Every row comes from one small tree of marks. The marks that hang from a mark follow it in brackets, in alphabetical order. Every link used is in the known rows. Which tree was each row made from?
Known rows
nepu{zube{lilat tado}}: [ 16 -20 -27   5  13  12 -10  13   4   8  11  41  45  11   1 -85 -74  37
  14 -26 -24  23  19]
zube{tado}: [ 18  18  -3  12   9   2 -36 -10 -15  -1  29  19  31 -14 -27 -41 -60  -6
  -1   9  10  18  25]
gumi{lilat{pokot tado}}: [-15 -43  23 -32   6 -18 -30  -9  19  -7 -13 -28 -30 -18 -13  35  31  13
  21  29 -39  -2  10]
ralik{pokot}: [-20 -18  32 -11 -11  -4 -56  40  21  -9  -2 -17  -1  31 -44   3  22  10
  16  -2  54  10  -6]
gumi{lilat{pokot tado zube}}: [-15 -79  38 -32 -11  -7   1 -24 -12  27 -19  -8 -36 -17 -13  49  58 -11
   3  57 -29  10  27]
lilat{pokot tado zube{nepu}}: [ -9 -71  36 -17  -4  36  37 -29 -31  22 -34  -2  -3 -20 -23  48  83 -21
 -12   0 -30 -28  25]
gumi{lilat{tado zube{nepu}}}: [  4 -25  52 -44  17 -13  57  -7 -20 -23  16 -55 -33 -23   2  19  49   0
 -14  28 -22 -20  42]
tado{zube{nepu}}: [  3  34  -8  10  38 -29 -19  26  17  -3  24 -73  47  31   7 -11 -17  -6
  10 -27 -24  -5  24]
pokot{ralik zube{nepu}}: [  7  67  -6  22 -10  -6  27   8  27 -27  22  -1 -34   7  20  -7   3   1
 -31 -21  25 -13 -21]
gumi{lilat{pokot{zube} tado}}: [  5 -51  27 -23  -8   2 -24 -43  32  11 -24 -13 -38 -34  28  25  30  26
  17  32 -47  -6  -1]
ralik{pokot{zube{nepu tado}}}: [ 45  -1  48  25 -39  19 -31 -50  19 -24 -12 -12  32  -4 -11 -27   6  32
  -2 -43   9   3  20]
nepu{zube}: [-11   7  -2   8  27  -6 -26  26  41  -8  19  12  -9  41 -11 -58  -4  40
  -3  -5 -10 -12   9]
pokot{zube{nepu tado}}: [ 51  34  23  27 -10  20   5 -65   7  -6  19  -1  31 -32  22 -42 -43  15
 -20 -27 -23 -20  24]
lilat{zube}: [-17 -29  22 -11  -2   5  11  18 -27  45  26  16 -15   6 -21   3   7 -39
 -25  53  35   1  10]
lilat{gumi pokot{ralik} zube}: [-55  -5  14  33 -26 -27 -30   3 -21  13 -35  11 -63  31 -24  54  51 -56
  -4  55  45  29 -32]
nepu{pokot zube{lilat tado}}: [ 38   1 -58 -23  12  24  32   5  -8  12  14  71  56   0  29 -80 -79  61
  11 -11  -1  -1  -1]
zube{nepu{pokot}}: [ 15  56  -6 -28  19   4  50  11   7 -21  40 -15  18  -7  12   2  -7  15
 -21 -11  20 -67  -4]
gumi{lilat{pokot{ralik}}}: [-22   6  -1   7 -24 -58 -47  16  30  -7  19 -15 -42  30 -27  45  14  -7
  -6  31  -3  31  -2]
pokot{ralik zube{tado}}: [ 28  49 -29  37 -19   4 -17 -12   2  -7  13  56 -12  -9  10 -42 -47  -1
 -13   8  33  46 -14]
pokot{ralik zube}: [ -6  43 -24  16  -7  -1  -4  26  25   1  12  36 -47   7  19 -13 -15  -2
 -16  22  49  20 -42]
tado{zube{lilat nepu}}: [ -4   0 -28 -14  34 -16   9  53  -4  25  18 -64  65  21  27  -9 -54 -15
  23 -37 -20   2   5]
pokot{zube{nepu}}: [ 17  29  27  10  -1  16  17 -24  31   2  22 -21  -4 -17  30 -15 -10  12
 -26 -16  -9 -47  -4]

Which tree is each row?
[ 32  66 -67  17   9  -2  10  11   9 -41  18  85  11  28   2 -70 -32  62
  -4  -3  25  21  -2] -> nepu{pokot{ralik} zube{tado}}
[  0  61 -61  -7  18 -11  22  51  30 -32  21  63 -23  44  10 -43   2  57
 -10   6  40  -7 -27] -> nepu{pokot{ralik} zube}
[-30   6  17 -42  53  14  51  40 -18 -46 -20 -62 -15 -36  31  -5 -14  -7
  39 -29   4 -41 -32] -> zube{lilat{gumi tado} nepu}
[-27 -92  18 -23  -5  41   7 -10 -36  48 -39  36 -18 -24 -27  42  68 -28
   4  39  -4   6   8] -> lilat{pokot tado zube}
[-13 -34  37  38 -29   0 -51 -65 -40  30 -32  13  -4  -7 -25  20   3 -43
   5  49   1  25  12] -> lilat{gumi pokot zube{tado}}
[ 52  60  -8  -5   8  12  36 -34 -20 -31  38   6  53 -25   1 -29 -47  22
 -16 -21   3 -38  26] -> zube{nepu{pokot} tado}
[-47 -21  24  -7  30  10 -46  -5   6 -23 -60 -21 -45 -21  -3  28  35  -5
  49  19  -4 -13 -31] -> lilat{gumi pokot tado}
[  9  27  55  33   1  -6  11 -48 -46 -23   3 -36  -3 -12  -7 -18  -7 -34
 -10  15   9  -9  31] -> lilat{gumi zube{nepu tado}}
[ -3   3   4  13 -39 -38 -40 -20  44   9   6   0 -48  11  10  34   9   8
 -11  32 -11  24 -16] -> gumi{lilat{pokot{ralik zube}}}
[ 32 -19  34  16 -37  20 -60 -34  17   2 -15  21  20  -4 -14 -32 -12  28
  13  -6  31  29   5] -> ralik{pokot{zube{tado}}}
[ 42  30 -39   1  17  13   3 -21  11 -16  17  64  38   6  12 -78 -44  68
   3   1  -5 -10  17] -> nepu{pokot zube{tado}}
[-16  -5 -50  10   4 -28 -11  50   2  25  -6 -39  52  41   7  27 -18 -28
  18 -46 -24  29  -8] -> tado{zube{lilat{pokot{ralik}} nepu}}
[-11 -22  -2 -53  38  34  70  50 -20 -15   2 -34  14 -34  15  -4 -15  -2
  14 -42  -6 -36  -8] -> zube{lilat{tado} nepu}
[-15   1 -18  29 -33   1 -37  -9  28  30 -10  45 -31  12  -2  26  12 -10
 -12  12  13  17 -36] -> lilat{pokot{ralik zube}}
[-24  -1  56 -19  36  14  50  -2 -41 -41 -31 -48 -50 -27  11  13  58 -22
   8  19  13 -36   1] -> lilat{gumi tado zube{nepu}}
[  5  85 -31 -15  13 -12  55  40   0 -44  38   1  -7   9   2   8   4  11
 -25 -13  44 -40 -20] -> zube{nepu{pokot{ralik}}}
[ 10 -10   5  51 -49  -3   9 -40 -43  14  -3  29  18  13 -51  29  33 -41
 -41  -9  -6  30  39] -> lilat{pokot{ralik} zube{nepu tado}}
[  9 -37  24  -3   0  45   8 -50  20   6 -41   0  -6 -41  19  22  48  20
   4 -27 -45 -40  -7] -> lilat{pokot{zube{nepu}} tado}
[ 21  17 -46  12 -21  15  12  11 -14  20   8  62   6 -22  27 -40 -83  -7
   0   0  36  53 -30] -> pokot{ralik zube{lilat tado}}
[-27  -2  32  30 -12   2 -62 -50  35  24 -36  -8 -41  -5  30  19   3  -6
  16  30  -3 -17 -45] -> lilat{gumi pokot{zube}}
[-27  -6 -22  -2 -17  -5  24  43   0  11   5  -9  15  15 -13  41  -7 -29
 -10 -47   0  -3 -22] -> zube{lilat{pokot{ralik}} nepu}
[  7 -30  11 -14  22 -33 -29 -16  23 -15 -18 -81  15   4  11  35  36  16
  34 -13 -81   5  34] -> gumi{lilat{pokot tado{zube{nepu}}}}
[ 22 -11  30 -65  11  -3  84 -11 -26 -21  16 -30 -25 -33  25  22  46  16
 -16  40  -5 -38  26] -> gumi{lilat{tado zube{nepu{pokot}}}}
[ 26   6  -2  -7   3  14  30   3 -30   0  29 -17  67 -24  -7 -32 -82 -11
  -3 -45 -12  -4  25] -> zube{lilat nepu tado}
[-13  -3 -38  13  25  -8 -20  29   4 -23 -43 -29  13  20  -9  34  50  -3
  29 -40 -34  26   3] -> lilat{pokot{ralik} tado{zube{nepu}}}
[-21 -13  11  26 -38  -7  19  -2 -21  21  -3  10 -13  30 -41  57  66 -45
 -43   1   8   4  11] -> lilat{pokot{ralik} zube{nepu}}
[-41 -30 -44 -10 -16  -4 -13  60  -6  39  -3  30  -1  16 -16  30 -27 -34
   7  -3  25  30 -42] -> zube{lilat{pokot{ralik}}}
[-29 -26 -67   5   5 -26 -40  68  -1  53  -9  -2  40  44   7  19 -39 -34
  32  -5   2  60 -25] -> tado{zube{lilat{pokot{ralik}}}}
